What can hang from each mark:
D: T U W
U: D
Y: B T U W
W: D Y
B: D Y

Every row comes from one small tree of marks. Brackets hold a mark, then the marks that hang from it, in alphabetical order. Every link used is in the known rows. Which tree was each row made from?
Known rows:
[U [D T [W [Y B]]]]: [ 0.47  1.89  0.55 -1.96  1.69 -1.29  2.29  3.05 -2.48 -1.62  4.75 -1.74
  1.01  3.04  3.05 -0.82 -1.48 -2.17 -0.01  1.71 -1.05 -0.10 -3.77 -0.76]
[Y B]: [-0.39 -0.41 -0.62  1.21  2.84 -2.88 -0.88 -1.95  0.12 -1.22 -1.78 -2.31
  1.34  1.19 -2.51  0.52  1.18  2.18  2.01  0.60 -0.71  1.23 -2.25  0.41]
[D T W]: [-0.05  1.94 -2.53  0.77  0.61 -2.44 -2.26 -0.92 -0.40  2.89  2.27  2.92
  0.71  1.22  2.19 -0.64  0.36 -2.08  0.45  1.92 -1.80 -0.74 -4.08  1.15]
[D T U W]: [-0.11  0.18 -5.42  2.84  0.34 -1.30 -1.55  1.36  0.66  4.50  0.94  4.75
  0.64  2.28  2.18 -2.19 -0.23 -1.43 -1.53  1.34  0.50 -3.36 -3.12  2.58]
[Y [U D]]: [-0.35  0.51  1.59  0.09 -0.77 -0.19  2.37 -1.20  1.14 -1.97  0.12  0.21
  1.26 -0.63  0.56 -0.01 -0.35 -1.38 -1.79  1.03 -0.44 -1.09  2.05  0.84]
[U [D T [W Y]]]: [ 0.60  2.00  1.40 -1.60  0.12 -1.15  2.43  3.22 -1.90 -0.04  5.95 -1.24
  0.62  2.44  4.20 -0.45 -1.47 -3.90 -1.04  1.92 -1.28 -1.04 -4.46 -1.08]
[U D]: [ 0.32 -0.60  2.53  1.13 -1.29 -2.54  2.36  0.56  0.50 -1.19  2.99 -2.97
  1.45  1.40  1.33 -0.11 -0.44 -2.40 -1.26  1.61  0.18 -1.72 -4.14 -2.28]
[U [D T W]]: [ 0.57  1.24 -0.06  0.23 -0.80 -2.65  0.73  1.17 -0.71 -0.29  4.85  0.62
  0.70  2.40  3.37 -1.14 -1.43 -3.42 -1.23  2.08 -0.68 -2.17 -3.68 -0.86]
[B [D T U W]]: [-1.84  0.33 -3.23 -0.07 -0.06 -0.02 -2.06  0.48  1.66  4.83  2.66  3.41
 -0.13 -0.31  0.46 -1.60  2.14  1.45 -1.73  2.89  0.88 -3.57 -1.64  1.12]
[D T U [W Y]]: [-0.26  1.26 -2.99  0.92  1.58  0.42  0.28  4.10 -1.29  4.66  2.46  2.34
  0.83  2.39  3.71 -1.18 -0.17 -2.25 -1.15  0.68 -0.24 -1.89 -4.38  2.63]
[Y W]: [ 0.89 -0.49  0.54  2.17 -1.75 -5.84 -0.14 -1.34  0.63 -1.08 -3.01  1.14
 -0.10  0.87 -0.32  0.36  2.41  0.78  1.08 -0.52  0.98 -1.87 -0.74 -1.63]
[B [D T]]: [-0.69 -0.25 -0.55 -1.02 -1.51 -0.28 -1.92 -2.54  1.77  5.56  4.16 -0.47
  0.26 -3.14 -1.40  1.07  2.78  0.62  0.22  2.87 -0.69  0.44 -1.84 -1.73]
[D W]: [-1.09  3.06  0.03  1.88  2.15 -3.08 -1.64 -0.23 -0.39 -0.66 -0.21  1.41
  0.46  2.05  1.86 -0.70  0.86 -0.64 -0.74  1.34 -0.50 -3.05 -5.23  2.08]
[W [D U]]: [ 0.06 -2.19  0.57  4.21 -2.09  2.29  0.84  2.82  1.52  5.76 -3.05 -0.25
  1.46 -1.18  1.72 -0.93 -0.24 -2.23 -1.48  0.66  1.75 -1.54 -3.14 -0.70]
[W [D T U] Y]: [ 0.57 -1.52  1.10  0.95 -1.71  4.99  2.51  5.45 -0.90  8.96  1.22 -2.68
  1.53 -1.73  3.62  0.37 -0.94 -3.75  0.01  0.19 -0.20  2.04 -3.39 -1.42]
[W [D T U]]: [ 0.75 -2.82 -1.32  3.53 -3.28  3.05  0.07  2.67  1.42  8.59 -0.44  0.60
  1.61 -2.27  1.63 -0.50 -0.93 -3.14 -0.69  1.02  0.31  0.38 -2.61 -1.20]
[D U [W [Y B T]]]: [-1.24  0.98 -1.55  0.56  4.73  1.13 -0.18  2.57 -2.04 -2.56 -1.14  0.01
 -0.48  4.97  1.20 -1.90 -1.59  1.36 -1.53 -1.70  0.70 -1.78 -4.29  4.30]
[B [Y [U [D T]]]]: [ 1.53 -2.23 -1.19 -2.40 -0.72 -1.31  0.51 -0.32  2.03  0.63  4.64 -2.66
  0.99 -2.17  0.21  3.78  1.38 -2.79  0.46  0.31  0.04  1.14  4.56 -0.76]
[W [D T]]: [ 0.94 -1.14  0.53  2.13 -3.21  2.35 -0.83  0.66  0.69  7.24  0.75 -0.77
  1.49 -3.08  1.81  0.46 -0.60 -3.45  0.88  1.40 -1.47  2.02 -3.46 -2.50]
[Y U [W D]]: [ 0.46  0.12  1.17  1.77 -3.71 -0.87  0.99 -0.50  1.14 -0.42 -6.49  4.15
 -0.51 -2.64  0.44 -0.07  0.58  0.23  0.33 -0.88  0.98 -1.10  5.92 -1.00]
[Y T U]: [-0.41  0.91  0.16  0.37 -0.51  2.37 -2.30 -5.00  0.58 -2.55 -0.58  0.80
 -0.15 -1.08 -2.36  0.37 -2.23 -0.42 -1.45 -2.00 -1.70  1.77  1.44  2.65]

Which tree is each row?
[-0.20 -0.97  3.37  1.75 -0.21  4.76  3.18  5.96 -0.67  6.09 -1.25 -3.88
  1.34 -0.99  3.51  0.10 -0.45 -2.42 -0.91 -0.22  0.97  0.25 -4.29 -1.01]
[W [D U] Y]
[-0.53  1.81  2.66 -1.38  2.66 -0.67  1.91  2.10 -2.60 -5.87  3.08 -3.08
  0.07  4.40  2.12 -1.15 -2.64 -1.27 -0.89  0.00 -0.40 -0.91 -4.26  0.31]
[U [D [W [Y B T]]]]
[-0.21 -0.51 -0.20 -1.16  1.41  1.59  0.11 -4.03 -0.21 -7.62 -0.75 -0.91
 -0.13  1.57 -3.75 -0.63 -3.80  1.55 -0.95 -1.62 -1.09  2.28  3.31  2.07]
[Y B T [U D]]
[ 1.87 -2.02 -1.79  1.68 -1.59 -2.79 -0.13 -0.49 -0.46  0.01 -4.07  1.68
 -0.16  0.03 -1.61 -0.19  0.34  2.20  3.40 -0.32  0.32  1.58  2.38 -2.98]
[Y B [W [D T]]]
[-2.29  0.14 -2.49  0.34  3.73 -1.55 -1.43 -0.61  0.68 -0.93 -1.75  1.01
 -0.02  1.67 -2.20 -1.63  2.05  4.79 -0.11  1.75  1.77 -2.70 -0.25  2.02]
[Y [B [D U W]]]
[-0.50  1.78  4.81 -0.89 -0.31  5.29  2.80  3.03 -0.81  3.87 -1.51 -2.49
  1.27 -3.51  2.89  1.08 -0.53 -2.79 -0.06  0.14 -0.89  2.57 -0.37 -0.46]
[W D [Y U]]
[ 0.06 -2.88  0.41 -2.57  0.46  0.52 -3.32 -2.31  1.99  1.15  5.96 -5.03
 -1.49 -3.00 -3.35  3.67  2.91  0.94  0.97 -0.31  0.46  0.92  0.41 -1.77]
[B D [Y T]]
[-1.29  1.18 -0.36  1.43  2.88  1.38 -0.15  3.14 -1.49 -0.55  0.05  0.37
 -0.62  4.15  2.39 -1.71 -1.58 -1.06 -2.48 -1.48  0.84 -2.86 -5.28  3.79]
[D U [W [Y T]]]
[-2.02  0.89 -0.88 -2.08  2.15  0.19 -0.76 -4.11  1.40 -2.21 -2.44  1.00
  0.34 -2.48 -4.13  0.49  2.13  4.90  0.65  1.44 -0.06  0.76  5.72  1.86]
[Y [B D] U]
[-0.63 -0.42 -1.65 -1.94  0.16 -0.15 -2.33 -5.99  0.55 -7.87 -4.51  3.55
 -2.79 -0.39 -6.74 -0.59  0.12  6.77  0.71 -2.90  0.50  0.89  8.66  0.67]
[Y [B D] T U W]
[-1.13  0.76 -0.68 -4.18  1.93  1.48 -3.87 -2.75  1.73 -2.63  3.77  0.32
 -1.97 -2.23 -2.24  2.47  1.67  1.31 -0.53 -0.37  0.60 -1.07  5.51  1.81]
[B [D W] [Y T U]]
[ 1.22 -0.04 -0.78 -0.31 -4.23 -3.42  2.09 -1.36  1.07 -2.80 -1.27  4.18
 -0.23 -0.40  0.27 -0.37 -0.19 -0.54 -0.52 -0.24  0.39 -1.20  7.00 -1.57]
[Y [U [D T]] W]
[-0.70  4.44 -1.07 -2.17  1.74  0.94 -0.03  0.84 -1.73  2.23  2.86  2.89
  0.59  0.14  3.33  0.36 -0.04 -2.56  0.36  1.01 -2.44  0.52 -0.82  2.79]
[D T [W [Y U]]]
[ 1.04 -2.21 -0.05  4.41 -3.76 -2.27  0.96  1.77  1.21  1.93 -5.14  2.18
 -0.35  0.06  0.99 -1.34  0.78 -0.01 -0.07 -0.69  2.89 -2.65  0.27 -2.25]
[Y [W [D U]]]
[ 1.41 -2.94  0.22  4.00 -4.15  0.20 -1.22  0.19  0.44 -0.71 -4.18  1.69
 -1.98  0.97 -0.75 -1.85 -2.31  0.03 -0.99 -3.08  1.97 -0.90 -0.48 -1.37]
[Y T [W [D U]]]
[-0.68  1.97  3.86 -2.44  0.73  1.75  4.07  1.64 -1.16 -1.00  1.87 -3.09
  1.38 -0.54  2.35  1.27 -0.15 -1.81 -0.92  0.41 -0.82  0.92 -0.45  0.31]
[W [Y [U D]]]
[-1.19 -0.02  1.38 -1.67  3.80  0.86  1.75  1.34 -1.01  0.70  0.38 -4.30
  0.70  0.35 -1.11  1.06  2.37  2.80  0.84  0.70  0.62  0.88 -2.06  0.31]
[W [Y [B [D U]]]]
[ 0.03 -1.68 -0.78 -0.39  0.35 -2.41 -2.97 -4.50 -0.43 -6.25 -2.26  0.22
 -2.84  1.65 -5.80 -0.65  0.44  6.36  1.56 -2.20  0.76  0.48  2.34 -1.32]
[Y [B D] T W]
[ 1.88 -1.31  1.80  2.69 -3.77 -0.32 -1.38 -1.25 -0.31 -1.75 -2.69  0.28
 -1.94  0.33 -0.83 -0.91 -1.78 -0.59  0.23 -2.89  0.13  0.17 -0.93 -2.89]
[Y T [W D]]
[ 2.03 -1.48  0.06  2.53 -4.50 -2.58  0.04  0.40  0.40  2.96 -2.38  1.93
 -0.16 -1.67  0.86  0.22  0.69 -1.06  1.55 -0.13  0.26  0.07  0.55 -3.74]
[Y [W [D T]]]
[-1.08  3.81  0.94 -0.71  5.52 -1.52  0.26  2.14 -2.57 -2.59 -0.03 -1.25
  0.34  3.13  1.99  0.10  0.84  0.44  1.11  0.62 -0.63 -0.31 -5.20  2.45]
[D [W [Y B]]]
[ 0.22  1.38  2.57 -1.30 -1.74  5.90  2.32  2.73 -0.90  6.32  0.91 -1.53
  1.42 -4.22  3.17  1.29 -0.98 -3.55  0.57  0.23 -2.04  4.27  0.09 -0.90]
[W [D T] [Y U]]
[-1.85  1.30 -1.51 -1.48  1.14  1.46 -0.45  2.05  0.25  5.36  3.60  1.66
 -0.09 -0.02  1.49 -1.18  1.85  0.82 -1.47  2.13  0.63 -2.50 -2.58  0.65]
[B [D T U [W Y]]]
[ 1.13 -1.84  0.31 -2.12  0.28 -1.58  1.21 -0.07  2.21 -1.07  3.19 -3.07
  1.05 -1.74  0.15  3.77  1.92 -2.48  0.30  0.28  0.90 -0.31  4.18 -0.44]
[B [Y [U D]]]
[-0.82 -0.77 -1.70 -1.07  1.78 -0.84 -1.99 -3.13  0.86  1.77  1.71 -1.12
  0.69 -1.08 -3.55  0.51  2.35  3.75  2.09  1.93 -0.84  1.78 -0.22 -0.70]
[Y [B [D T]]]
[-1.78  3.65  0.18 -3.71  1.00  1.83 -0.74 -0.28 -0.22  2.82  3.96  2.02
 -0.35 -2.14  1.23  0.48  2.25  0.73 -0.33  2.41 -1.10 -0.65 -0.10  0.85]
[B [D T [W [Y U]]]]
[ 1.09 -0.65 -2.60  0.06 -1.93 -0.97  0.23 -1.48  0.32 -1.59 -6.30  4.40
 -0.11 -1.94 -2.08 -0.26 -0.18  2.35  2.38 -0.78  0.09  2.14  8.82 -0.49]
[Y B U [W [D T]]]
[ 0.57 -0.38 -2.21 -0.13  0.21 -1.31 -1.80 -5.49 -0.18 -8.76 -6.01  3.32
 -1.84  1.32 -5.03 -0.49 -1.64  4.74  1.08 -3.52 -0.13  1.81  7.43  1.86]
[Y B T U W]
[-0.19  1.30  1.49 -3.52  1.99  1.44  3.67  0.95 -1.88 -1.86  1.81 -3.03
  1.75  0.19  0.07  1.26 -0.74 -0.05  0.77  0.24 -1.42  3.39  1.87  0.57]
[W [Y B [U [D T]]]]
[ 2.74 -2.70 -0.40 -1.72 -1.56 -2.42 -0.09 -1.34  1.36 -5.70  1.31 -1.40
 -1.64 -0.02 -1.38  2.74  0.20 -1.00  0.11 -2.81  1.44  0.01  6.78 -1.43]
[B [Y T [U D] W]]
[-0.01  0.43  1.64 -0.41 -1.32  2.26  0.44 -2.98  0.44 -4.71  1.43 -0.40
 -0.42 -0.24 -1.23 -0.55 -3.68 -1.74 -2.66 -1.21 -1.18  0.69  1.42  1.10]
[Y T [U D]]
[ 1.33 -3.55 -1.75  3.46 -1.06  0.15 -1.47 -0.72 -0.33 -3.92 -6.21  0.73
 -1.76  2.26 -3.52 -1.86 -2.45  2.97  0.91 -3.48  2.09  0.44  1.59 -0.81]
[Y B T [W [D U]]]
[ 0.78 -1.36  0.17  2.35 -0.48 -3.16  0.61  0.13 -0.36 -2.68 -6.18  0.28
 -0.31  0.61 -1.71 -0.29  0.70  2.84  2.85 -0.80  1.53  0.16  1.63 -2.49]
[Y B [W D]]
[-0.54 -0.15 -0.12 -3.43  2.48 -0.21 -4.18 -1.65  1.13 -1.14  5.47 -2.26
 -2.03 -1.03 -1.66  2.38  2.53  0.94  0.03  0.01  0.81 -1.17  0.82  0.28]
[B [D W] [Y T]]
[-0.30  0.66  3.56 -1.60  1.83  6.83  1.14  1.26 -2.12 -1.10 -2.12 -3.43
  0.26 -1.68 -0.52  0.60 -3.17 -0.24  0.81 -2.22 -1.69  5.27  0.74  0.71]
[W D [Y B T U]]
